Each row comes from the steps of one walk. Every step used is in the known rows, and no mark comes twice. Write the walk behind each row, first mark first.
Known rows:
L, B, G, W, H, E: [  6.5 -23.7 -32.9  25.5   1.1   8.2  10.9 -81.1 -16.7 -40.1  65.4  41.3
  14.9  61.9  49.0   4.6  -7.5 -33.8   3.7  16.1 -32.3]
N, E, R, B, G, W: [-20.3  22.5  -6.0  12.7 -18.2  13.6  -7.0   5.1  16.8  10.4  58.9   2.8
 -34.1  16.2  25.1  -4.3 -25.0  34.1 -14.1  27.7 -38.9]
B, L: [  0.1  30.5  60.9  12.1   1.0   0.3 -86.2  18.4 -43.6  62.6 -19.4 -32.2
  16.1   0.8   9.1 -24.4 -24.8 -36.8  48.4 -36.5  -2.5]
E, H: [-15.0  19.8   9.9 -18.7  11.0  -4.2 -41.8  -1.5  21.4  54.9 -65.4 -48.4
 -26.7 -41.6 -30.8 -23.0  35.9 -49.5  -5.5 -35.0  28.9]
L, B, G, W, H, E, N: [-21.9 -44.3 -35.8   3.5 -44.0  33.7  23.3 -22.7  -3.9 -12.8  -4.7  52.8
  -8.3  26.2  43.2   7.8   3.7 -30.3  18.2  32.5 -28.0]
L, B, G, W, R, E: [ 10.4   9.0   6.7   1.4 -30.4 -21.1  27.8 -36.0 -13.3 -50.2  57.1  17.7
  32.3  40.8  47.4  13.0 -51.9  19.1 -26.1  17.6 -42.5]
R, B: [  0.8  51.4  29.0   6.2  37.4 -15.1  14.4   3.9 -15.2  10.9  27.5 -29.7
 -26.9   0.9 -22.8   2.9  19.6  38.7 -29.1   5.6 -24.4]
G, B: [-21.1  -1.2  10.4   4.5 -13.0 -20.9 -39.9  -7.2 -28.8  21.4  -8.9 -50.8
 -22.4  23.6  35.8 -44.8  36.6 -19.8 -23.0 -39.6 -23.4]
H, E, R: [  5.9 -11.7   9.2 -24.2  -4.7   3.7 -23.8  52.2 -10.0  -7.8  -6.8 -18.1
 -36.7 -21.8   0.1  -8.8  15.7 -32.4  27.2   4.1  12.1]
W, R: [ 19.3  -8.2  34.5 -28.0   1.3 -31.8   4.2  17.7   1.4  -9.7 -64.5 -28.6
  37.4   1.2 -34.6   4.0  39.4  18.1   3.7 -45.9  50.3]
N, E, H, W: [ 15.4 -45.4 -31.3 -26.2  42.1  21.6  -8.0 -15.8  72.2  18.8 -10.7   3.0
   0.6 -49.6 -19.0 -34.2  23.4 -36.3  38.7  11.0  14.0]
N, E, R, B: [ -9.3  -4.9 -22.1 -19.4  -7.9  -6.6   6.5  64.5  14.7   1.4   5.9 -62.4
 -58.0 -28.6 -30.6  20.6 -12.7  64.7 -36.0  38.7 -26.3]
N, E, R: [ -2.7 -32.0   2.8 -53.1 -16.2  -2.6 -34.0  67.7  33.2   3.2 -35.2 -70.2
 -35.5 -34.7 -20.2  -4.0   9.0  -1.8  20.3   5.4   4.9]
W, R, E, N: [-13.5 -12.1  18.6 -61.3 -22.4 -14.5  32.4  65.8   7.0 -27.3 -68.0  13.4
  26.9 -37.0 -17.3   5.4  -4.0   3.8  26.1  11.4  13.7]
B, G, W, H: [-18.2  26.0  20.9   9.4  19.2  -8.1  -2.1 -65.4   1.2 -12.3   2.0  44.6
  51.8  58.2   3.3 -10.8  28.8 -41.3  26.5 -44.3  36.3]
B, G: [  0.9  52.5  53.1   7.2  19.7   4.5 -50.1 -30.0 -20.2  11.7  14.6 -39.7
  -5.8   1.7  29.6  15.8  -0.4 -30.5  17.5 -38.5 -15.3]
L, B: [ 14.7   0.8  30.7  -2.2 -18.3  -3.4  -8.4 -14.3 -11.8  13.3   7.8 -67.3
 -42.1  15.0  15.1   1.5  27.3   3.7 -27.7   3.7 -44.1]
E, H, W: [  9.6  -3.3   4.5  -2.4  39.5  19.5  -1.2 -21.4  42.4  32.4 -25.9  27.0
   2.4 -36.8 -23.0 -39.3  48.9 -50.5  27.5 -16.6  42.4]
N, E: [ 15.1 -19.8  16.8 -52.2  37.3 -10.1 -33.2   7.4  34.7  -3.6   5.6 -61.5
  -4.0 -18.0  -3.9 -18.7  14.3 -10.0  42.6   4.0 -26.7]

Write each row's walk:
[ 33.2  -8.7  17.6 -29.3  42.8 -24.5  53.1  -3.4  11.1 -70.6  27.4  53.1
  73.0  -4.9  -9.4  -5.5 -12.2   3.6  30.9   8.6  22.1]
H, W, R, E
[-23.6  -0.3 -30.8  46.0 -27.6   3.9 -17.4  31.3 -48.0  24.2  17.8  49.6
   7.5  31.9  -6.7  -9.1 -56.2   9.5  -0.4  20.4   5.2]
G, W, H, E, R, B, L
[  8.6  24.9  27.0  26.6 -26.8  13.2 -33.3 -43.4 -28.4  10.4  31.1 -71.5
 -42.6  16.9  53.5  38.8 -16.4  -1.7 -34.2  -8.2 -61.7]
L, B, G
[-15.0  19.1 -47.6  35.2  -4.2   6.1   8.9  -2.9 -39.9 -32.5  27.9  -6.7
 -24.9   4.7   1.8  70.6 -46.2  26.4 -45.4  14.3 -10.2]
W, H, E, R, B, G
[ -8.1 -19.9  17.2 -42.4   5.8  23.5  -6.5  44.5   1.0   8.3 -32.2  16.3
 -23.3 -34.9  10.3 -23.0  34.3 -42.9  63.6  18.6 -11.2]
H, E, N
[  5.0  15.1 -38.9  47.1   0.8  11.5  26.3 -29.1   4.3   6.8  -6.0  10.0
   4.7 -22.2 -11.9  50.2 -26.9  49.7 -58.9  -9.2  17.5]
E, H, W, R, B, G
[ -2.8  21.1  21.1  42.6 -24.3 -13.5 -15.5  22.4 -38.5  46.0  -2.5  24.6
  37.9  32.9  -9.4 -17.5 -38.9  51.6  -9.1 -11.8   5.6]
G, W, R, B, L
[ -1.1  29.6  40.2  28.2 -27.4  15.6 -17.9 -58.8  -8.5  20.7  58.7   0.2
 -21.3  54.2  64.2 -19.2  10.0 -17.1  -6.8  -4.6 -50.9]
L, B, G, W
[ 13.6  -9.4 -38.2  20.1  13.7  -5.9  61.3   2.6  23.8   4.3 -31.1  23.4
  12.4 -23.9 -54.7  14.4  17.2  62.7 -53.9   3.3  41.8]
E, H, W, R, B
[  2.0 -29.6  11.9 -50.1  -4.2   2.1  61.4  51.3  23.5 -41.6 -42.1  67.0
  47.5 -36.3 -14.4  -5.8   5.1   1.4  47.5  23.3  25.8]
H, W, R, E, N
[  8.5  10.4  -3.3 -15.0  52.2   6.1  14.9 -24.1  34.7  -7.5  22.2  45.2
  16.7 -41.7  -8.6 -33.9  -1.7 -57.5  29.3  14.1  13.1]
R, E, H, W
[  5.4  -7.0 -32.0  51.6 -18.0   5.6  -9.6  20.7 -17.7  56.8 -40.1  18.6
  27.6 -22.0 -32.6   8.4 -52.3  43.4 -28.2  -6.5  28.4]
E, H, W, R, B, L
[ -4.7 -32.6 -24.6 -22.3  -2.2  -7.1   0.2  33.1  -9.6 -34.2 -35.0   0.4
  -2.7  -3.3 -28.6  11.4  17.5 -33.7  17.1  -6.1  47.6]
W, H, E, R
[ 22.0 -38.5 -16.6  -8.7   7.6  -2.0  26.5  -1.0  40.8   7.7 -76.2  25.8
  41.9 -30.1 -44.5 -10.5  41.6  -3.0   1.7 -34.8  81.1]
E, H, W, R
[  3.8  19.8  15.6  10.6   4.0 -28.1  52.9   4.6   2.5  -2.2   6.4  30.3
  21.5  33.4 -29.6 -15.3  29.7  71.1 -35.8  -2.7  16.8]
G, W, R, B
[ -3.9  13.2 -33.1  31.6  41.7  -0.8  27.4 -67.3 -19.1 -43.1  80.2  69.1
  25.3  50.2  21.1   5.2 -12.1  -9.2   3.2  18.0 -17.4]
R, B, G, W, H, E
[-12.7  20.9 -21.0  11.8 -17.3  10.5 -21.2  27.3  -4.5  -0.3  29.2 -66.9
 -56.1 -22.5  10.8  55.0 -52.8  52.3 -41.2  24.2 -46.7]
N, E, R, B, G
[ -9.0 -35.4 -44.3  21.7 -53.1  14.9   5.3 -15.0 -16.7 -28.9  20.4  18.8
 -21.3  39.6  32.3  21.6 -14.4 -20.2 -18.8  17.9  -4.6]
L, B, G, W, H, E, R
